Every row comes from one small tree of marks. Brackets hold a mark, then the marks that hang from it, in alphabetical order. Every link used is in the known rows. Which tree was each row made from?
Known rows
(vose milup nurona (sebuz rubog) tamop): [-1.681  2.386 -5.603  7.821  3.132 -0.849  1.576  2.275  0.685  3.848
  0.226  0.352 -2.021 -0.651 -2.628 -0.458  5.085]
(runeb rubog): [-0.386 -0.470 -2.518 -1.571  3.642  1.266  4.378 -0.690  1.306  3.653
 -1.076 -0.224  0.477  1.553 -1.994 -1.661  0.388]
(tela (rubog (sebuz (vose nurona)))): [-0.221  1.435 -3.870  2.240  2.430  1.582  1.724  0.862  0.753  1.139
 -1.466 -1.605  0.700  1.918 -1.828 -1.044  3.684]
(tamop (degen nurona)): [-1.191  5.692 -2.912  1.660  2.020 -0.173  1.534  1.260  0.660  3.030
 -0.911  6.028  1.854  2.312 -2.803 -1.147  3.803]
(runeb (rubog (sebuz (vose nurona))) (tamop (degen milup))): [ 0.271 -1.236 -4.150  2.105  2.850  0.907  0.837  2.137  1.314  2.852
 -0.423  2.374 -2.021  3.284 -3.079 -2.239  1.636]
(tamop (degen milup nurona)): [-0.880  5.647 -4.002  0.376  1.963 -0.138  0.152  2.218  0.707  3.258
 -0.346  4.785  1.860  2.491 -3.648 -0.954  2.983]
(tamop degen): [-0.572  4.364 -2.899  0.973  1.896  0.116  1.689 -0.260  0.391  2.369
 -0.907  3.435  1.243  2.197 -2.263 -1.458  3.653]
(sebuz rubog): [-1.023  0.228 -3.815 -0.356  2.119  0.976  3.512 -1.281  1.640  3.669
 -1.272 -0.651  0.841  0.453 -1.060 -0.970  2.665]
(degen milup nurona tamop): [-1.045  1.919 -4.130 -2.592  4.080 -0.565 -1.113  5.303  0.917  4.840
 -1.318  2.142  1.143  2.024 -2.732 -0.684  3.011]
(tela (rubog (sebuz (vose nurona (tamop degen))))): [-0.430  2.779 -3.872  3.173  2.258  1.436  1.068  1.160  0.819  0.533
 -0.907 -0.749  0.382  2.294 -2.113 -1.283  4.223]
(sebuz rubog (vose tamop)): [-2.391 -0.241 -4.078  0.795  2.702  0.649  0.681  1.848  2.789  3.904
 -0.563 -1.052 -1.632  0.664 -2.024 -1.103  2.666]
(sebuz rubog (vose milup)): [-2.394  0.969 -4.570  1.257  2.221  0.951  1.681  0.283  2.077  4.374
 -1.147  0.185 -1.181 -0.625 -2.085 -0.910  1.843]
(runeb (rubog (sebuz (vose nurona))) (tamop degen)): [ 0.058 -1.182 -3.421  3.123  2.834  0.876  1.770  1.440  1.341  2.718
 -0.819  3.232 -2.102  3.189 -2.469 -2.394  2.192]
(vose (tamop degen)): [-0.788  2.753 -2.844  2.054  3.081  0.081 -1.260  1.041  0.696  1.945
 -0.668  1.260  0.102  2.480 -1.943 -1.662  4.532]
(rubog (sebuz (vose milup))): [ 0.654  0.862 -3.293  1.453  2.589  1.022 -1.541  1.732  1.185  2.203
 -2.361  0.169  0.608  2.139 -1.862 -1.616  3.920]
(rubog (sebuz (vose nurona tamop))): [-0.089 -0.076 -3.304  2.936  2.769  0.660 -0.691  3.446  1.705  2.337
 -1.776  0.376 -0.403  2.951 -2.354 -1.487  4.961]
(tela (rubog (sebuz (vose milup (tamop degen))))): [-0.065  3.219 -3.811  2.614  2.411  1.659 -0.542  0.383  0.591  0.207
 -1.076 -1.270  0.728  1.879 -1.754 -1.454  3.869]
(rubog (sebuz (vose milup nurona))): [-0.056  0.838 -3.701  3.356  2.438  0.834  0.084  2.244  1.195  2.727
 -2.174  1.241 -0.150  2.039 -2.379 -1.349  4.441]
(rubog sebuz): [ 1.608  0.355 -2.745  0.261  2.452  1.061 -0.106  0.682  0.866  1.694
 -2.424 -0.380  2.073  2.938 -1.191 -1.627  4.468]

Which tree is each row?
[-2.635  0.766 -4.564  2.290  2.809  0.844 -0.277  1.060  2.266  3.916
 -0.758 -0.608 -1.966 -0.259 -1.995 -1.157  2.573]  (sebuz rubog (vose milup tamop))
[-0.798  2.632 -5.053  6.367  3.006 -1.179  2.691  2.045 -0.367  4.251
 -0.860  1.943 -0.773 -0.405 -2.890 -0.157  4.386]  (vose milup nurona sebuz)
[-0.860  3.752 -5.035  5.729  2.734 -1.712  0.667  4.777  0.576  3.070
  1.022  1.664 -1.244  2.099 -4.075 -0.587  5.322]  (vose nurona sebuz (tamop (degen milup)))
[-0.712  4.799 -4.114  3.353  2.419 -1.128  0.010  2.984  1.544  2.666
  0.849  1.715  0.537  1.481 -2.559 -0.953  4.698]  (vose (sebuz rubog) (tamop (degen nurona)))
[-3.565  0.732 -5.083  4.896  2.633  0.603  2.054  1.925  2.259  4.623
 -0.461  0.890 -3.048 -0.431 -2.774 -0.797  3.303]  (sebuz rubog (vose milup nurona tamop))
[ 0.019  2.743 -3.567  1.960  2.326  1.559 -0.034  0.705  0.852  0.227
 -1.020 -1.530  0.890  2.375 -1.759 -1.474  3.851]  (tela (rubog (sebuz (vose (tamop degen)))))
[-1.404  3.877 -5.629  5.771  2.080 -1.239  2.413  3.796  1.317  3.363
  1.620  1.259 -1.450  1.343 -3.874 -0.552  5.017]  (vose nurona (sebuz rubog) (tamop (degen milup)))
[-0.035  0.898 -4.121  1.968  3.112 -0.813 -0.238  2.222  1.430  2.816
  0.026 -2.561  0.035  0.873 -1.588 -0.873  4.202]  (vose (sebuz rubog) tamop)
[-0.004  1.433 -3.806  2.834  2.398  0.611 -1.052  3.728  1.665  2.127
 -1.076  1.013 -0.367  3.276 -3.114 -1.539  4.769]  (rubog (sebuz (vose nurona (tamop (degen milup)))))
[-2.802  0.598 -4.236  4.856  3.619 -0.048 -0.526  3.303  1.202  4.168
 -1.209  1.703 -2.760  0.583 -3.011 -0.889  3.774]  (sebuz (vose milup nurona tamop))
[-0.051  1.419 -3.135 -0.362  3.159  1.399  1.566  2.298  2.229  2.775
 -0.384  1.117  0.348  2.989 -3.315 -1.988  1.229]  (runeb (rubog (sebuz (vose (tamop (degen milup nurona))))))
[ 0.145  1.933 -3.815  1.638  2.523  1.785  0.244  0.050  0.515  0.774
 -1.674 -2.196  1.076  1.466 -1.486 -1.207  3.315]  (tela (rubog (sebuz (vose milup))))
[ 0.052  2.834 -3.294  2.956  2.617  0.750 -2.692  2.866  1.416  1.889
 -1.657  2.076  0.399  2.698 -2.376 -1.718  4.685]  (rubog (sebuz (vose milup (tamop (degen nurona)))))
[ 0.236  2.270 -4.218  4.059  4.037 -0.938 -3.331  2.086 -0.059  2.509
 -0.701 -1.350 -0.253  0.238 -1.752 -0.961  4.416]  (vose milup sebuz tamop)
[-0.366  3.888 -3.819  2.945  2.489  1.526 -0.625  1.114  0.719  0.554
 -1.063  0.085  0.991  1.958 -2.005 -1.303  3.938]  (tela (rubog (sebuz (vose milup (tamop (degen nurona))))))
[ 0.232 -0.609 -2.575 -0.463  3.497  1.567  1.951  1.187  2.138  2.633
 -1.058 -0.664 -0.022  2.607 -2.332 -2.116  1.334]  (runeb (rubog (sebuz (vose tamop))))
[-1.299  2.763 -5.669  6.332  2.295 -0.747  4.421  1.026  0.388  4.570
 -0.345  1.648 -0.916 -1.113 -2.711 -0.099  4.066]  (vose milup nurona (sebuz rubog))
[-2.572 -0.453 -3.715  3.413  3.471 -0.278  0.522  4.095  1.683  4.202
 -1.111  1.035 -2.449  1.519 -3.056 -0.852  3.797]  (sebuz (vose nurona tamop))
[-0.083 -0.664 -3.634  3.884  2.944  0.978  1.304  1.048  1.072  2.728
 -0.911  3.443 -2.289  2.657 -2.466 -2.398  2.122]  (runeb (rubog (sebuz (vose milup nurona))) (tamop degen))
[-3.385  1.809 -5.104  3.440  1.924  0.371  2.662  2.958  2.745  4.321
  0.479  1.511 -2.587  0.945 -3.637 -0.884  3.241]  (sebuz rubog (vose nurona (tamop (degen milup))))
[-0.124  3.381 -4.108  1.579  2.372  1.406 -0.741  1.987  0.997  0.643
 -0.781 -0.864  1.227  2.463 -2.430 -1.205  3.572]  (tela (rubog (sebuz (vose (tamop (degen milup nurona))))))
[-0.322  1.964 -2.801  0.872  3.232  1.477  1.656  1.408  1.989  2.648
 -0.725  1.932  0.129  2.437 -2.865 -2.119  1.582]  (runeb (rubog (sebuz (vose milup (tamop (degen nurona))))))
[-3.331 -0.323 -4.600  3.361  2.533  0.422  3.008  2.700  2.807  4.643
 -0.294  0.319 -2.698  0.571 -2.787 -0.759  3.373]  (sebuz rubog (vose nurona tamop))
[ 0.128  1.338 -3.572  1.535  2.734  1.646 -0.267  0.820  0.900  0.559
 -1.389 -2.806  0.855  2.101 -1.449 -1.318  3.648]  (tela (rubog (sebuz (vose tamop))))
